Each row comes from the steps of one path. Every step used is in the known rows, and no mark comes twice. Write the path behind each row, first mark first.
Known rows:
sogevuk mazeg goriz rine: [ 0.48 -0.28  0.04 -0.02  0.25 -0.04 -0.21  0.25 -0.23 -0.13 -0.19 -0.04
 -0.05  0.39 -0.01 -0.18 -0.14  0.05  0.20 -0.22 -0.05  0.24  0.18 -0.30]
ditog punan: [ 0.00 -0.32 -0.26  0.31 -0.01 -0.30  0.50 -0.04 -0.08  0.00 -0.19 -0.20
 -0.40  0.26  0.16  0.13  0.11  0.12  0.13 -0.15 -0.25  0.44  0.10 -0.35]
punan goriz rine nomag: [-0.17 -0.14  0.05  0.28  0.26 -0.10 -0.16 -0.01 -0.17 -0.11  0.01  0.14
  0.08  0.34 -0.41  0.24 -0.16 -0.12 -0.12 -0.08  0.25  0.28  0.37 -0.03]
sogevuk mazeg goriz punan nomag: [ 0.33 -0.34  0.03 -0.08 -0.05 -0.30 -0.01  0.11 -0.22  0.02 -0.39 -0.26
 -0.05  0.39  0.13 -0.16 -0.05 -0.02  0.08 -0.35 -0.02  0.30  0.41 -0.26]
nomag rine ditog punan: [-0.17 -0.09  0.06  0.31 -0.04 -0.17  0.20  0.22 -0.11  0.10 -0.31 -0.50
 -0.20  0.15 -0.30  0.04  0.15  0.17 -0.19  0.10 -0.25  0.21 -0.13 -0.45]
sogevuk mazeg goriz: [ 0.48 -0.22 -0.08 -0.02  0.12 -0.32 -0.01  0.25 -0.19 -0.18 -0.07 -0.17
 -0.18  0.37  0.14 -0.21 -0.07  0.02  0.12 -0.25 -0.17  0.32  0.22 -0.29]
punan nomag rine bupuv: [ 0.00 -0.27  0.54  0.29  0.09 -0.18 -0.04  0.44 -0.20  0.08 -0.16 -0.48
  0.02  0.24 -0.49 -0.38 -0.06 -0.06 -0.34 -0.14  0.17  0.41  0.32 -0.13]
sogevuk mazeg goriz punan bupuv: [ 0.50 -0.45 -0.02 -0.10 -0.06 -0.36  0.04  0.04 -0.19  0.11 -0.33 -0.17
 -0.03  0.40  0.28 -0.15  0.01 -0.01  0.22 -0.34  0.04  0.22  0.29 -0.23]
sogevuk mazeg goriz punan ditog rine: [ 0.23 -0.28 -0.03 -0.04 -0.14 -0.01 -0.05  0.19 -0.08  0.18 -0.35 -0.19
 -0.21  0.28  0.13 -0.09 -0.22  0.00  0.21 -0.36 -0.11  0.24  0.16 -0.36]
sogevuk mazeg goriz punan ditog rine bupuv: [ 0.34 -0.39  0.03 -0.04 -0.13  0.15 -0.08  0.31 -0.15  0.22 -0.32 -0.13
 -0.14  0.31  0.10 -0.36 -0.35 -0.05  0.11 -0.29  0.06  0.22  0.24 -0.37]
ditog punan goriz: [-0.18 -0.20 -0.42  0.31 -0.02 -0.43  0.50 -0.20  0.04 -0.01 -0.15  0.02
 -0.45  0.24  0.05  0.15  0.10 -0.04  0.08 -0.31 -0.03  0.42 -0.06 -0.19]
ditog rine bupuv punan gupap: [ 0.11 -0.43  0.53  0.25  0.10  0.05  0.02  0.27 -0.12 -0.04 -0.12 -0.23
 -0.50  0.18 -0.09 -0.33 -0.06  0.00  0.02 -0.19 -0.14  0.29  0.18 -0.42]
bupuv rine goriz punan ditog: [-0.12 -0.03 -0.28  0.12 -0.06  0.26 -0.09  0.17 -0.12  0.14 -0.25 -0.44
 -0.05  0.29  0.09  0.06 -0.20  0.04  0.07 -0.01  0.30  0.28 -0.17 -0.08]
sogevuk mazeg: [ 0.39 -0.33 -0.05  0.10  0.12 -0.21  0.04  0.10 -0.19 -0.22 -0.06 -0.17
 -0.14  0.46  0.05 -0.22  0.01 -0.06  0.11 -0.21 -0.31  0.33  0.15 -0.47]
bupuv punan goriz mazeg: [-0.05 -0.14 -0.11 -0.05 -0.05 -0.16 -0.07 -0.07 -0.02 -0.14 -0.16 -0.06
 -0.35  0.22  0.07 -0.14  0.03 -0.03  0.14 -0.38 -0.37  0.24 -0.16 -0.24]
ditog rine nomag: [-0.09 -0.27  0.48  0.33  0.21 -0.01  0.05  0.21 -0.16 -0.12  0.07 -0.21
 -0.25  0.23 -0.37  0.28 -0.20  0.09 -0.23  0.07 -0.15  0.31  0.57 -0.31]
sogevuk mazeg goriz punan: [ 0.46 -0.34 -0.07 -0.11 -0.02 -0.21  0.03  0.12 -0.21 -0.06 -0.33 -0.28
 -0.01  0.39  0.21 -0.19 -0.09  0.03  0.24 -0.24 -0.17  0.29  0.35 -0.32]
rine ditog: [-0.04 -0.07 -0.09  0.24 -0.01 -0.46 -0.02  0.15 -0.24  0.00 -0.06 -0.27
 -0.03  0.35 -0.09  0.05 -0.03  0.05 -0.09  0.00 -0.25  0.38 -0.02 -0.28]
punan nomag rine: [-0.12 -0.15  0.46  0.28  0.07 -0.33  0.00  0.31 -0.14  0.00 -0.19 -0.52
 -0.07  0.21 -0.46 -0.05  0.10 -0.01 -0.19 -0.18 -0.02  0.41  0.23 -0.12]
rine goriz: [-0.02 -0.05 -0.03  0.21  0.16 -0.28  0.09  0.26 -0.21 -0.26 -0.09 -0.31
 -0.03  0.37 -0.21  0.11 -0.04  0.10 -0.06  0.10 -0.01  0.42 -0.18 -0.05]
sogevuk mazeg goriz rine bupuv punan: [ 0.62 -0.36  0.12 -0.07  0.06  0.29 -0.30  0.34 -0.24 -0.13 -0.25 -0.11
 -0.16  0.34  0.06 -0.58 -0.22  0.00  0.19 -0.26 -0.17  0.19  0.10 -0.45]
rine bupuv: [ 0.29 -0.36  0.12  0.24  0.11 -0.18  0.08  0.30 -0.26 -0.06  0.02 -0.22
  0.01  0.37 -0.06 -0.37 -0.21 -0.05 -0.07 -0.06 -0.02  0.48  0.34 -0.20]
ditog rine bupuv punan: [ 0.19 -0.38  0.47  0.21 -0.03  0.27  0.03  0.29 -0.09 -0.10 -0.12 -0.34
 -0.45  0.20 -0.13 -0.35 -0.22  0.06  0.05 -0.17 -0.34  0.32  0.09 -0.45]
mazeg goriz rine: [ 0.22 -0.11  0.13  0.11  0.25 -0.19 -0.15  0.26 -0.19 -0.04 -0.14 -0.15
  0.01  0.27 -0.06  0.05 -0.16  0.14  0.16 -0.19  0.06  0.42  0.22  0.00]

Write each row's path:
[-0.27 -0.27 -0.19  0.33  0.12 -0.06  0.22 -0.15 -0.06  0.04 -0.16  0.19
 -0.26  0.25 -0.21  0.36 -0.02 -0.01 -0.10 -0.12  0.19  0.26  0.28 -0.18]
ditog punan goriz rine nomag
[-0.07 -0.36 -0.21  0.33  0.14  0.02  0.24 -0.09 -0.07  0.11 -0.26  0.18
 -0.25  0.27 -0.11 -0.08 -0.09 -0.02  0.06 -0.24  0.28  0.31 -0.02 -0.15]
ditog punan goriz rine bupuv
[ 0.28 -0.40  0.28  0.17  0.05  0.35 -0.22  0.22 -0.23 -0.09 -0.21 -0.19
 -0.05  0.34 -0.09 -0.44 -0.19  0.03  0.15 -0.14 -0.17  0.34  0.12 -0.34]
goriz rine bupuv punan
[ 0.05 -0.36  0.01  0.09 -0.10 -0.10 -0.04 -0.12 -0.15  0.36 -0.32 -0.38
  0.01  0.31  0.28  0.04 -0.01  0.02  0.11 -0.15  0.28  0.15  0.08 -0.17]
goriz punan bupuv rine ditog
[ 0.14 -0.30  0.01 -0.01  0.00  0.06 -0.12  0.09 -0.12 -0.10 -0.13 -0.05
 -0.22  0.30  0.05 -0.54 -0.17 -0.08  0.00 -0.26 -0.13  0.25  0.01 -0.24]
rine bupuv punan goriz mazeg
[-0.32 -0.10  0.05  0.13  0.13  0.05 -0.15  0.33 -0.05  0.15 -0.17 -0.04
 -0.28  0.21 -0.21  0.21 -0.20  0.13 -0.06 -0.09  0.02  0.22 -0.36 -0.14]
punan ditog rine goriz mazeg
[-0.11 -0.08  0.02  0.21 -0.34  0.07 -0.03  0.15  0.07  0.05 -0.11 -0.29
 -0.62  0.13  0.05 -0.05 -0.10 -0.06  0.14 -0.33 -0.57  0.40 -0.16 -0.45]
bupuv punan ditog rine
[ 0.33 -0.25  0.21  0.11  0.25 -0.02 -0.17  0.42 -0.26  0.03 -0.14 -0.10
  0.09  0.31 -0.09 -0.27 -0.31  0.12  0.07 -0.14  0.27  0.40  0.28  0.01]
mazeg goriz rine bupuv
[-0.08 -0.09  0.04  0.18 -0.03  0.11 -0.20 -0.08 -0.10 -0.18 -0.08 -0.04
 -0.20  0.25 -0.24  0.04 -0.08 -0.12 -0.02 -0.19 -0.20  0.26  0.20 -0.22]
bupuv punan goriz rine nomag
[ 0.17 -0.45  0.10  0.08 -0.02 -0.04  0.08 -0.14 -0.12  0.31 -0.28 -0.36
 -0.04  0.31  0.30  0.00 -0.02 -0.02  0.24 -0.25  0.28  0.28  0.22 -0.12]
goriz punan bupuv rine
[ 0.41 -0.26  0.10  0.01  0.27  0.06 -0.28  0.27 -0.30 -0.12 -0.10  0.00
  0.02  0.40 -0.15 -0.04 -0.19  0.03 -0.05 -0.07  0.02  0.15  0.54 -0.30]
sogevuk mazeg goriz rine nomag
[ 0.03 -0.40 -0.20  0.24  0.04 -0.12  0.39 -0.15  0.03  0.31 -0.16 -0.19
 -0.57  0.20  0.35  0.12  0.12  0.04  0.11 -0.27  0.28  0.27  0.04 -0.25]
ditog punan bupuv rine
[ 0.07  0.00 -0.08  0.18  0.26  0.15 -0.06  0.27 -0.16 -0.18 -0.03 -0.42
 -0.19  0.27 -0.03  0.02 -0.14  0.09  0.00  0.09  0.24  0.32 -0.20 -0.05]
bupuv rine goriz
[ 0.23 -0.25  0.29  0.09  0.01  0.04 -0.27  0.37 -0.22  0.04 -0.26 -0.19
 -0.14  0.22 -0.11 -0.36 -0.23  0.05 -0.02 -0.30  0.10  0.36  0.26 -0.10]
mazeg goriz rine bupuv punan nomag
[-0.18 -0.09 -0.27  0.15 -0.21 -0.16  0.02  0.16 -0.19  0.12 -0.33 -0.32
  0.10  0.38 -0.03  0.16 -0.11  0.02  0.00  0.00  0.04  0.40 -0.18 -0.06]
rine goriz punan ditog
[-0.01 -0.44  0.54  0.18 -0.09 -0.04  0.02  0.25 -0.25  0.19 -0.46 -0.59
  0.21  0.26 -0.34 -0.32 -0.07  0.00 -0.15 -0.15  0.14  0.34  0.43 -0.16]
goriz punan nomag rine bupuv
[-0.10 -0.13  0.06  0.10 -0.22 -0.10 -0.03  0.25 -0.12  0.27 -0.19 -0.24
 -0.11  0.18 -0.03  0.29 -0.32  0.04 -0.08 -0.11  0.04  0.35  0.61 -0.09]
mazeg goriz punan ditog rine nomag
[-0.25 -0.03  0.38  0.29  0.01 -0.37 -0.10  0.32 -0.20  0.10 -0.22 -0.51
 -0.02  0.19 -0.53  0.00  0.11  0.03 -0.39 -0.08 -0.04  0.30  0.07 -0.22]
punan nomag rine ditog
[-0.05  0.02  0.28  0.26  0.03 -0.20 -0.07  0.34 -0.21 -0.03 -0.15 -0.56
  0.07  0.19 -0.44 -0.08  0.05  0.08 -0.23  0.08 -0.23  0.26 -0.07 -0.31]
nomag rine ditog
[ 0.16 -0.40  0.48  0.31  0.21  0.06  0.07  0.35 -0.15 -0.04 -0.02 -0.23
 -0.26  0.24 -0.21 -0.24 -0.28  0.06 -0.05 -0.09 -0.05  0.38  0.19 -0.29]
ditog rine bupuv
[ 0.03 -0.39  0.58  0.29 -0.06  0.15 -0.04  0.29 -0.07 -0.03 -0.19 -0.33
 -0.51  0.17 -0.20 -0.32 -0.19  0.01 -0.12 -0.28 -0.20  0.36  0.18 -0.36]
ditog rine bupuv punan nomag
[ 0.09 -0.02  0.03  0.13  0.17 -0.23 -0.26  0.30 -0.24  0.08 -0.17 -0.11
  0.06  0.26 -0.16  0.09 -0.14  0.17  0.01 -0.09  0.04  0.30  0.03 -0.09]
mazeg goriz rine ditog
[-0.21 -0.11  0.02  0.32 -0.07 -0.16  0.03  0.24  0.01  0.16 -0.02 -0.12
 -0.37  0.19 -0.08  0.14 -0.17 -0.03  0.06 -0.29 -0.18  0.46 -0.06 -0.22]
punan ditog rine
[ 0.31 -0.33  0.13  0.15 -0.15  0.03  0.01  0.22 -0.20 -0.16 -0.07 -0.35
 -0.22  0.31  0.07 -0.54 -0.13 -0.05  0.02 -0.16 -0.33  0.43  0.18 -0.37]
rine bupuv punan
[-0.27 -0.12  0.11  0.36 -0.06 -0.05 -0.06  0.24 -0.07  0.18  0.10 -0.10
 -0.28  0.22 -0.26  0.30 -0.23 -0.07 -0.22 -0.08 -0.10  0.34  0.39 -0.26]
punan ditog rine nomag
[-0.32 -0.19 -0.24  0.37 -0.14 -0.48  0.25  0.00 -0.14  0.26 -0.30 -0.18
 -0.35  0.25 -0.07  0.21  0.14  0.10 -0.25 -0.15 -0.10  0.33  0.01 -0.36]
rine ditog punan nomag
[ 0.07 -0.23  0.07  0.07 -0.19 -0.02  0.00  0.34 -0.12  0.33 -0.27 -0.24
 -0.08  0.19  0.06 -0.13 -0.36  0.02  0.07 -0.25  0.13  0.40  0.33 -0.09]
mazeg goriz punan ditog rine bupuv
